(in the rows, 128 means zero)
Known rows, with every step that occurs
Y, L, V, A: [150 124 103 121 112  70  86 117 149 161 121 125 113 100 103 136 135 197
 110 134 145 135 145  64 147 149  95 121 136  58 147 141 137 140 158  81
 128 141  97 117 118  74 169 115  94 146 113 132 176 121  63 153  66 163]
M, L: [146 154 134 106 142 199 100 130 127 167 107 150 136 126 118 147 163  92
 132 136 139 117 138  83 161 135 120  78  81 148 116 101 127  98 129 120
 127 162 110 114 134  99 138 113 152 138 156 137 163 149  71 105 172  99]
D, L, W: [120 216 141 102 154 131 128  92 117 121 106 157  99 106 138 127 159 144
 119 121 127 143 157  90 108  91  77  77 147  94 139 108 137 202 165  96
 137 152 111 138 160  81 113  82 150 141 121 123 141 112  73 139 146  96]
X, A, V, L: [102 107 117 110 132 135 112 138 102 157 101 131 145  86 172  94 146 105
 126 121 141  47 151 138 166 126 141  77 132 125 116 108 124  98 107 139
 122 147  97 154  94 114 133 112 174 167 127 146 135 160 138 121 184 120]
L, G: [141 149 108 130 122 136  90 126  98 159 139 112 142 112 137 127 134 125
 140 124 127 136 148  91 138 131 134 102 101 108 150 139 138 150 125  98
 132 140  99 130  83 110 119 134 157 135 104 131 152 147  98 152 146 117]
N, L, W: [139 203 127  90 173 144 118  85 102 141 104 147 123 105 110 162 166 104
 128 125 125 153 164  85 108 105 122  91 142 121 137 112 138 155 182 103
 142 142 104 138 167 100 110  78 136 173 147 152 189 109  94 160 161 116]
X, A: [138 116 135 105 145 139 120 133 117 124  98 130 151 100 155 158 157 123
 136 117 152 109 176  95 168 139  96  77  91 113 135 125 119 158 103 114
 117 165 100 134 102 105 134 109 147 185 115 150 138 136  99 109 185 106]
Y, A: [106 135 127  96 135 183  91 152  86 169 129 131 141 108 156 137 145 119
 130 105 140 122 164 108 142 120 113  96  92 106 124 149 121 145  96 130
 140 163 109 145 103 126 137  95 136 185 127 136 152 145  65 120 174 101]
H, A, G: [137 139 110 102 165 138 118 113 107 117 145 143 122 118 122 140 136 159
 156 121 145 112 121 134 126 122 105 101 127 181 119 140 157 130 124 138
 116 158 103  79 162 145  96  98 130 165 149 124 147 156  87 125 161  89]
M, A, H, L, V: [148  86  93 137 123  88  85 126 103 110  84 160 159 100 168  97 117 110
 142 117 121 159 117 144  84 121 132 131 136 136 127 147 150  98 116  80
 151 114 113 147 112  75 122 147 159 127 171 179 194 144 201 169  83 143]
N, L: [155 171 129 106 146 166  98 106 113 123 102 132 136 105  96 158 151  97
 141 115 145 136 144  97 125 133 139  87 102 128 145 118 134 122 178 118
 142 144 104 137 147 113 125 110 121 157 142 147 159 135 111 159 184 128]
H, L, M: [131 167 135 147 145 141  96 112 122  82  95 149  91  91 159 148 140  97
 103 125 135 127 119 114 131 107 130 100  80 131 126 126 132 112 174 132
 112 143 121 143 143 121 116 119 175 132 128 133  93 130 152 115 103 106]
X, A, V, L, M: [100 157 131 113 137 108 141 137 114 139 116 142 137  88 155 137 145 100
 124 115 140  52 151 151 179 119 146  73 110 159 115 120 128 103 150 174
 114 135 113 179  97 116 122 119 172 167 118 142  99 142 181 124 148 127]
V, L, W: [108 131 112 109 151  91 116 113  97 172 106 148 131 110 146 108 148 119
 116 142 122 120 138 118 121  97 131 108 178 101 130 104 131 117 125 122
 120 148  97 138 149  95 103  63 166 176  83 138 183 114 152 130 145  67]
M, A, G: [137 119 121 101 148 141  95 139 111 124 102 162 127 105  83 124 136 145
 169 123 153 127 106 139 139 128 117  98  79 165 136 148 143 114 123 132
 143 148  94  95 150 120  97  86 147 177 166 152 185 163 139 149 180  84]
L, M, A: [141 170 146 121 136 146 132 143 127  84 109 184  98 112 108 164 131  82
 136 116 142 144 131 116 141 125 121  88  77 164 129 135 148 173 170 160
 136 132 121 138 160 119 107  99 155 148 162 130 151 112 174 155 132  93]
M, L, V, A, G: [164 128  94  98 154 117  75 133 127 180 122 131 165 121 135 142 147 187
 166 147 153 129 119  77 171 162  88 123  94 123 133 146 146  92 129  90
 124 160  90  91 138  78 132 121 122 179 209 138 158 171  38 132 120 135]
M, L, V, A, H: [169 125 106 100 137 135  96 138 124 170 121 128 178 134 171 140 138 161
 122 135 125 131 134  85 154 151 115 103 143 108 117 146 153 126 144  72
 133 143 120 120 144  50 152 139 123 129 194 169 151 138  74 140  52 153]
V, A: [152 145 128 120 149 120  92 120 119 148 118 131 109 110 157 153 120 155
 119 134 139 132 147  81 163 146 100  81 122  98 127 130 131 147 165 112
 128 140 107 108 152 100 128 109 121 135 126 152 115 127  60 129 121 115]
X, A, V: [127 132 128  97 142 181 110 132 110 134 104 129 126  87 180 133 153 108
 132 111 142  78 167 111 175 126 121  57 122 149 110 123 124 137 135 126
 132 146 102 151  89  85 131 129 165 166 159 160 118 147  85 112 190 133]
Y, L: [153 145 127 117 118 124 103 107 141 135 120 149  97  99  92 126 147 126
 122 127 146 124 146  90 139 127 123  97 140 112 144 110 124 141 159 103
 131 148  99 118 104 111 138  82 127 138  83 138 174 139  90 125 134 133]
D, L, M, A: [133 218 154 119 132 141 137 128 137  75  94 184  95 116  90 153 143  95
 133 101 151 144 129 120 143 118  92  68  63 152 140 143 148 202 194 138
 147 127 130 153 167 110 111 105 145  98 165 106 117  99 159 172 137 108]
D, L: [127 170 139 117 130 131 110 107 117  94  92 145 108 109 126 129 158 127
 139 114 141 139 140  98 136 123 100  64 108 128 142 117 138 179 153 108
 144 158 102 126 140 110 145 115 142 124 111 125 134 141  82 140 165 125]
A, G: [138 138 115 102 148 170  91 119 102 127 120 136 130 105 119 138 144 164
 167 130 152 123 104 121 144 127 118  92  96 166 134 135 127 126 117 123
 127 171  94 104 136 112  96  81 147 182 136 150 166 159 113 114 171  94]
X, L, M, A, H: [158 165 147  93 138 170 156 131 126  70 104 185 108 112  84 121 115  99
  97 105 136 123 134 144 141 143  87  83 118 188 111 138 127 201 158 149
 151 130 134 154 122  88 104 103 143 129 170 166 153 126 212 174 114 124]
N, L, M, A, H: [172 180 141 104 146 144 148 129 133  75  99 170 125 123  93 178 127  79
 142  97 140 144 136 154 108 121 136  85 103 182 127 153 143 193 199 149
 158 123 142 166 166 112 100 101 132 124 171 173 159 111 203 179 110 150]
L, M: [133 195 140 114 140 139 118 129 120  96 118 151  90 108 114 169 137 113
 128 119 136 131 125 109 150 110 127  80  89 149 121 129 122 147 185 140
 113 141 115 142 152 101 122  95 158 153 136 136 121 115 144 130 129 114]

Rows
[ 81 152 124  99 128 140 117 162  86 173 141 140 143  91 136 114 133  99
 122 107 132  75 134 150 156 106 163  80 107 159 101 135 128 115 125 184
 134 145 134 173 118 132 124 102 149 170 123 133 103 147 151 140 178 103]
Y, A, V, L, M
[149 117  85 136 158  69  49 103 101 134 100 119 132  87 172 103 127 198
 142 146 144 120 107  97 125 133 111 135  99 106 148 152 140  68 125  76
 122 147  96  87 134  93 118 139 122 175 161 141 132 164  80 137  78 140]
H, L, V, A, G
[ 99 157 103  92 156 108 141 104  96 174 137 153 127 104 154  90 130 125
 109 121 100  76 150 144 107  77 130  98 243 143  91  99 164  99 159 147
 125 140 115 129 187  96  88  96 162 142 148 134 157 133 115 150 176  75]
H, A, V, L, W
[130 193 137 111 151 139 126 123 133  60  98 178  92 110  68 132 135 146
 173 106 163 131 107 140 135 118  85  87  50 167 142 161 150 198 168 138
 148 156 130 117 171 130  96  88 143 141 160 109 106 141 160 154 158 111]
D, L, M, A, G
[117 153 122 125 138  89 122 146 114 125 112 148 122 112 119 139 134  87
 126 129 138 114 134 132 149 104 145  84 107 140 128 117 124 104 165 159
 109 154 116 143 159 123 119  81 169 155  97 125 149 124 194 131 127  82]
V, L, M
[104 136 111 107 128 114 130 125  87 149 143 137 125 107 157  99 126 106
 124 109 117  76 129 147 135 101 140  99 193 161  90 106 160  88 153 157
 128 132 110 113 161 125 109 108 150 122 153 127 150 154 139 149 191  95]
H, A, V, L
[117 172 131 132 140 170 102 111 117  82  96 181  98  81 151 121 121  80
 122 110 131 100  99 164 131 108 146  87  80 173 103 123 153 115 186 157
 146 121 124 143 136  91  95 138 173 111 219 130 108 147 153 129 128 107]
H, L, M, A, V
[168 113 107 108 131  79  97 135 108 147 118 118 144 116 171 133 122 204
 132 129 121 152 129  94 131 144 116 103 165 105 120 162 143 157 151  74
 131 124 123 140 134  56 135 127 125 140 166 187 156 122 112 162  56 169]
L, V, A, H
[132 127 127  93 138 155  99 146  90 163 131 137 167 111 165 123 136 135
 143  99 129 128 149 144 131 119 131  82 127 139 109 156 117 190  85 130
 144 161 133 161 124 108 125  80 132 162 122 178 148 143 111 143 144 115]
Y, A, H
[134 151 128 101 131 207 100 128 106 111 107 160 126  97 125 119 124  82
 148 111 137 116 123 135 146 134 124  70 132 175 101 123 157 142 165 139
 158 117 108 130 137  84 103 121 147 114 224 146 146 146 131 157 192 112]
M, A, V
[144 126 106 116 133  80  93 129 112 155 116 117 133 108 151 142 137 171
 129 132 131 151 141  66 137 153 104 113 135  87 132 146 148 117 153  95
 123 128 100 128 129  73 143 137 117 150 155 144 150 123  84 153  79 147]
L, V, A
[133 200 137 109 133 186 130 144 127  84 106 176 100  97 129 157 131  81
 127 106 132 116 118 134 148 121 124  71 100 186  97 135 162 157 201 172
 145 108 124 147 136  76  97 120 162 123 225 138 129 132 165 152 151 111]
L, M, A, V
[182 152 105 102 146  74 104 115 109 146 117 120 160 117 138 153 140 172
 141 119 133 151 139  95 109 151 127 113 148 102 136 161 142 149 175  96
 141 118 123 150 155  73 146 137  92 149 185 185 156 121 102 185  70 199]
N, L, V, A, H
[130 165 122 102 141 176 128 114  99 129 138 142 110 105 148 127 128 114
 129 100 114  99 140 117 124 114 119  79 179 175  82 113 161 119 161 143
 133 128 118 114 143 100 112 140 142 114 198 133 134 147  80 139 185 106]
H, A, V
[116 130 118 125 141  99 118 147 113  99 102 172 123 108  59 123 122 130
 148 127 155 114  99 181 145 112 130 110  87 184 141 141 136  98 146 166
 125 153 109 117 171 146  79  67 163 179 138 127 143 140 231 148 154  79]
V, L, M, A, G
[133 124 106 155 120 121  65 101  95 151 123 119 150  95 183  90 128 120
 119 129 127 138 132 105 132 113 153 127 103  99 161 124 128 121 111  72
 132 153 103 126  84 129 117 146 172 120  93 134 104 173 114 121 109 112]
H, L, G
[157  87 123 133 138 133  98 114 113 103  82 174 144 104 165 103 112 107
 125 119 126 126 130 167 103 123 148 112 132 160 123 133 136 134 132  94
 149 133 126 136 135 104 101 112 159 104 154 177 159 153 171 120 112 108]
M, A, H, L
[133 159 122 116 136 153 108 134  94 137 120 151 154  97 196 116 128 128
 104  96 123 114 136 170 118  96 142  93  93 150 119 150 111 164 115 130
 141 152 147 167 124 117 116 109 168 146 104 164  91 144 157 109  90 113]
Y, A, H, L, M
[162 157 108 107 149  93  91 115 107 146 110 122 131 108 106 173 152 144
 132 129 141 151 151  63 131 149 109 107  96  80 154 148 146 103 175  95
 140 128 102 134 147  88 151 137  78 166 178 149 176 125  75 188 104 183]
N, L, V, A
[182 113 103 149 131  80  76 101 105 174 132 112 187 105 231  80  87 186
 116 122 113 124 141 127 125 132 150 129 152  87 134 153 130 167 124  58
 140 143 126 105 126 123 112 145 153 104 119 178  81 175  82 131  52 135]
V, A, H, L, G
[137 132 127 118 124  77 144 154 117 115 109 183 143 115 116 114 113  96
 128 117 131 117 124 189 119 126 142 100 136 175 117 140 138 138 152 165
 133 133 140 155 179 113  94  83 174 123 124 168 152 107 252 159  99 103]
V, L, M, A, H
[167 151 143 108 141 141 150 144 127  79 108 178 113 119 114 149 112 109
 130 108 131 143 123 153 131 120 118  87 111 180 112 154 135 190 173 149
 139 121 141 152 165  99  94  89 158 110 179 168 149 104 201 161  98 120]
L, M, A, H
[157 193 146 118 146 153 136 124 135  77  94 175 102 114  66 189 139  81
 138 104 147 153 136 116 134 124 125  88  49 159 145 139 150 157 214 152
 148 132 118 155 178 119  97 113 114 140 179 139 150 100 184 174 146 130]
N, L, M, A
[ 82 115  95 112 107 118  78 157  63 228 163 110 182  98 180  64 123 121
 143 112 124  84 148 139 153 122 176 105 129 121 124 138 136 120  71 123
 153 143 100 156  38 141 121 131 157 143  94 141 132 200 104 155 199  97]
Y, A, V, L, G
[156 173 133 133 145 110 120 107 110  83 100 155 123  98 170 121 122 116
 101 117 125 120 114 155 113 104 153 100 111 162 120 133 123 152 167 112
 117 140 141 160 154  93 115 110 178 120 128 174 106 138 177 117  71 126]
A, H, L, M
[172 165 132 135 153 103 105  99 124 114 108 149 134 104 197 135 105 170
  92 118 126 121 139 138 129 116 136 102 109 133 123 143 133 170 183 115
 124 122 140 135 177 113 107 104 151 114 141 173  62 122 121 112  26 128]
V, A, H, L, M
[144 205 145 111 119 176 116 131 151  92 116 185  95  87  84 139 126 101
 114 110 144 101 133 140 137 117 128  79 117 165 110 127 150 165 208 146
 147 119 125 135 118  97 112 100 128  96 182 125 142 120 171 154 125 135]
Y, L, M, A, V
[166 129 109  92 137 112 127 120 115 137 121 123 128 108 120  99 125 190
  79 124 132 141 151  79 141 167  81 104 163 105 122 144 130 162 148  84
 142 125 118 139 107  65 139 141  99 137 155 174 155 147 120 170  56 178]
X, L, V, A, H
[ 70 146 109  82 146 152 106 133  75 219 133 143 156  88 164  93 144 106
 119 119 112  87 155 150 121  85 138  94 182 121 110 121 132 139 111 132
 149 148 106 159 104  97 105  80 164 181 111 148 143 139 112 131 194  68]
Y, A, V, L, W
[115 135 126 127 130  86 130 160 123 105  98 175 128 117  90 124 120  88
 117 120 139 115 117 160 142 121 135  99  88 151 127 128 145  93 162 173
 127 135 113 142 170 126  96  89 165 144 116 129 147 102 237 152 142  85]
V, L, M, A
